Known rows, with every step that occurs
revi -> rela -> mito: [-3.02  2.17 -1.75 -2.10 -0.69 -1.92  0.31  0.23  3.08  2.11  1.99  1.98
  0.69  0.06 -0.16 -0.38  3.35]
rela -> revi -> dobe: [-1.27  2.19 -0.22 -0.88  0.59 -1.82  1.52 -0.05  3.19  1.95  1.80 -0.99
  1.98 -1.66  1.39 -0.96  2.09]
mito -> rela: [-3.61  1.16  0.03 -2.43 -0.01 -2.37  1.49 -1.46  0.49 -0.14  1.00  1.49
  0.38 -1.59 -0.96  0.10  3.83]
revi -> rela -> mito -> dobe -> soti: [-3.34  1.87 -1.89 -2.88 -0.74 -3.31  0.25  1.28  3.81  2.89  1.00  1.32
  0.70  0.21  0.50 -0.27  1.59]
revi -> dobe -> soti: [-3.62  2.14  0.07  0.54 -0.47 -0.89  1.36  1.01  1.85  2.97 -0.93  0.02
  2.13 -2.52  1.06  0.29  0.69]
rela -> revi -> dobe -> mito -> robovav -> soti: [-1.07  2.23 -1.46 -1.35  0.33 -2.04  1.82  0.04  4.57  3.74  0.26 -1.08
  3.24 -3.91  2.15 -1.08 -0.74]
rela -> revi: [-1.52  2.02  0.04 -1.12  1.27 -0.90  1.46 -1.28  3.99  0.34  2.15  0.20
  1.61 -2.65 -0.06 -0.50  2.73]
revi -> dobe: [-2.89  2.79  0.54 -0.04 -0.09 -0.86  0.95 -0.07  0.65  2.23  0.34  0.14
  1.88 -1.99  1.19 -0.16  2.34]
soti -> dobe -> revi: [-2.25  1.98  0.52 -2.42  2.63 -1.73  0.27  0.52  3.80  0.57  0.30 -0.94
  1.18 -4.54 -0.39 -0.21  2.98]
robovav -> mito -> rela: [-3.04  3.22  0.24 -3.03  0.97 -0.24  1.91 -1.57  1.25  1.72  1.43  2.87
  1.72 -3.12 -0.89 -0.50  3.23]
dobe -> revi -> rela -> mito: [-2.11  0.66 -1.91 -3.92  0.05 -2.85  0.84  0.56  4.12  2.61  2.17  0.46
  1.48 -2.71 -2.56 -0.32  2.67]
rela -> revi -> dobe -> mito -> robovav: [-0.86  2.15 -1.38 -1.43  0.47 -2.73  1.13 -0.34  4.01  3.13  1.34 -1.17
  2.98 -3.60  2.13 -1.29  0.75]
dobe -> revi -> rela -> mito -> robovav: [-1.66  0.35 -1.70 -3.75 -0.31 -3.93  0.88  0.49  4.44  2.79  1.17  0.01
  1.78 -2.97 -2.00 -0.56  1.85]
mito -> dobe: [-2.81  2.72  0.99 -1.98  0.97 -2.16  0.55 -1.01  1.69  0.71  0.41  0.64
  1.25 -2.46  0.30  0.31  1.97]
mito -> robovav -> soti -> dobe -> revi -> rela: [-2.18  1.35  0.39 -1.72  0.22 -3.10  1.19  0.60  3.94  2.54 -3.54 -0.80
  1.80 -3.43  0.44 -0.27 -1.15]
soti -> dobe -> revi -> rela -> mito -> robovav: [-1.73  1.49 -0.88 -3.40  1.36 -4.19 -0.15  1.47  4.99  1.98  0.09 -1.12
  1.01 -2.66  0.60 -0.95  2.20]
rela -> mito: [-2.42  3.22 -1.45 -1.65  0.76  0.43  0.75 -0.95  4.49  0.89  3.50  1.89
  1.27 -3.06  0.11 -0.11  3.30]
revi -> rela -> mito -> robovav -> soti -> dobe: [-2.48  2.35 -1.43 -2.03 -0.58 -2.89  0.39  1.12  4.48  2.83 -0.62  0.72
  0.88 -0.36  1.63 -0.76  0.82]

Rows
[-3.64  2.04  0.50 -1.38  0.66 -2.09  0.92  0.08  2.93  1.46 -0.93  0.59
  1.47 -2.88  0.07  0.66  0.36]
mito -> dobe -> soti
[-2.33  2.47 -0.68 -3.05  0.76 -1.49  2.54  0.09  3.04  3.29  1.22  1.15
  2.26 -2.33  0.63 -1.09  1.66]
robovav -> mito -> rela -> revi -> dobe -> soti
[-1.91  1.82  0.75 -1.37  0.91 -1.96  1.48 -0.08  4.40  1.86 -3.16 -0.95
  2.14 -4.99  0.39 -0.08 -1.08]
mito -> robovav -> soti -> dobe -> revi
[-1.79  2.94 -0.34 -3.40  1.00 -1.46  2.26 -0.60  2.16  2.81  2.09  1.19
  2.10 -2.01  0.66 -1.36  2.76]
robovav -> mito -> rela -> revi -> dobe
[-1.87  0.38 -1.93 -3.70 -0.49 -3.19  1.42  0.73  4.91  3.50  0.17  0.06
  1.99 -3.16 -1.98 -0.43  0.32]
dobe -> revi -> rela -> mito -> robovav -> soti
[-2.70  2.49 -1.42 -2.69  1.62 -0.92  1.41  0.54  4.88  1.96 -0.61  0.02
  1.61 -4.03  1.32 -0.42  0.30]
robovav -> soti -> dobe -> mito -> rela -> revi
[-3.42  3.51 -0.60 -1.18  1.79  1.06  0.90  0.30  4.29  2.07 -1.37  0.70
  1.96 -5.13  0.99  0.16 -0.08]
robovav -> soti -> dobe -> mito
[-2.08  0.91 -0.75 -2.89 -0.06 -4.04  1.80 -0.33  1.74  1.24  1.85 -0.57
  0.90 -0.33  0.78 -0.94  3.22]
mito -> rela -> revi -> dobe
[-2.54  2.74 -1.03 -0.71 -0.46 -1.24  1.17  0.02  2.21  4.36 -1.28 -0.08
  3.26 -4.65  2.13 -0.38 -1.05]
revi -> dobe -> mito -> robovav -> soti
[-2.38  0.72  0.09 -4.10  0.51 -4.61  0.64  0.40  2.20  2.25  0.17 -0.36
  1.37 -2.10 -1.51 -0.13  1.66]
mito -> dobe -> revi -> rela
[-2.52  1.45  0.09 -2.97  1.68 -3.17 -0.05  1.33  3.32  1.37 -0.29 -0.85
  0.82 -2.54 -0.34 -0.50  3.01]
soti -> dobe -> revi -> rela
[-2.49  2.37 -1.48 -3.36  2.29 -2.71  0.11  0.24  4.03  0.84  1.40 -0.24
  0.98 -3.62  1.88 -1.05  3.18]
soti -> dobe -> mito -> rela -> revi
[-2.26  0.67 -0.63 -3.04  0.43 -3.35  1.81 -1.19  2.41 -0.07  2.16  0.37
  0.52 -1.07 -0.51 -0.63  3.60]
mito -> rela -> revi
[-2.53  2.44 -1.00 -1.32  0.42 -1.04  0.45 -1.81  3.00  1.98 -0.06  1.35
  2.80 -6.23  0.43 -0.22  0.81]
dobe -> mito -> robovav
[-2.57  2.12 -1.25 -2.95  1.17 -1.12  1.15  1.69  5.60  2.78 -0.69 -0.22
  1.37 -3.08 -0.12 -0.17  0.19]
robovav -> soti -> dobe -> revi -> rela -> mito
[-2.15  3.37 -1.34 -2.88  1.05 -1.53  0.31 -0.62  4.44  1.26  3.23  1.16
  1.15 -2.33  0.92 -0.21  2.41]
rela -> mito -> dobe
[-1.89  3.33  0.63 -4.02  2.24 -0.83  1.36 -0.84  2.92  2.99  1.22  1.24
  2.83 -5.06 -1.33 -0.52  1.38]
robovav -> mito -> dobe -> revi
[-2.21  1.73 -1.09 -3.64  1.73 -3.11 -0.11  1.69  4.76  1.76  1.14 -0.70
  0.79 -2.39 -0.01 -0.72  3.21]
soti -> dobe -> revi -> rela -> mito
[-2.77  2.52 -1.15 -1.13  0.27 -0.23  1.12 -1.44  3.68  2.87 -1.35  1.30
  3.16 -6.62  0.31  0.08 -1.14]
dobe -> mito -> robovav -> soti
[-1.99  2.78  0.29 -4.45  1.42 -1.95  1.17 -0.19  2.56  3.62  0.72  1.32
  2.53 -3.45 -1.26 -0.68  1.44]
robovav -> mito -> dobe -> revi -> rela
[-1.61  2.24 -1.72 -4.25  1.32 -2.40  0.62 -0.18  5.30  1.92  3.40  0.19
  1.66 -3.62 -0.37 -0.23  2.04]
rela -> mito -> dobe -> revi
[-2.07  1.30  0.43 -3.65  1.45 -3.27  0.85 -0.51  2.64  1.39  0.72 -0.51
  1.79 -4.05 -1.48  0.12  1.61]
mito -> dobe -> revi
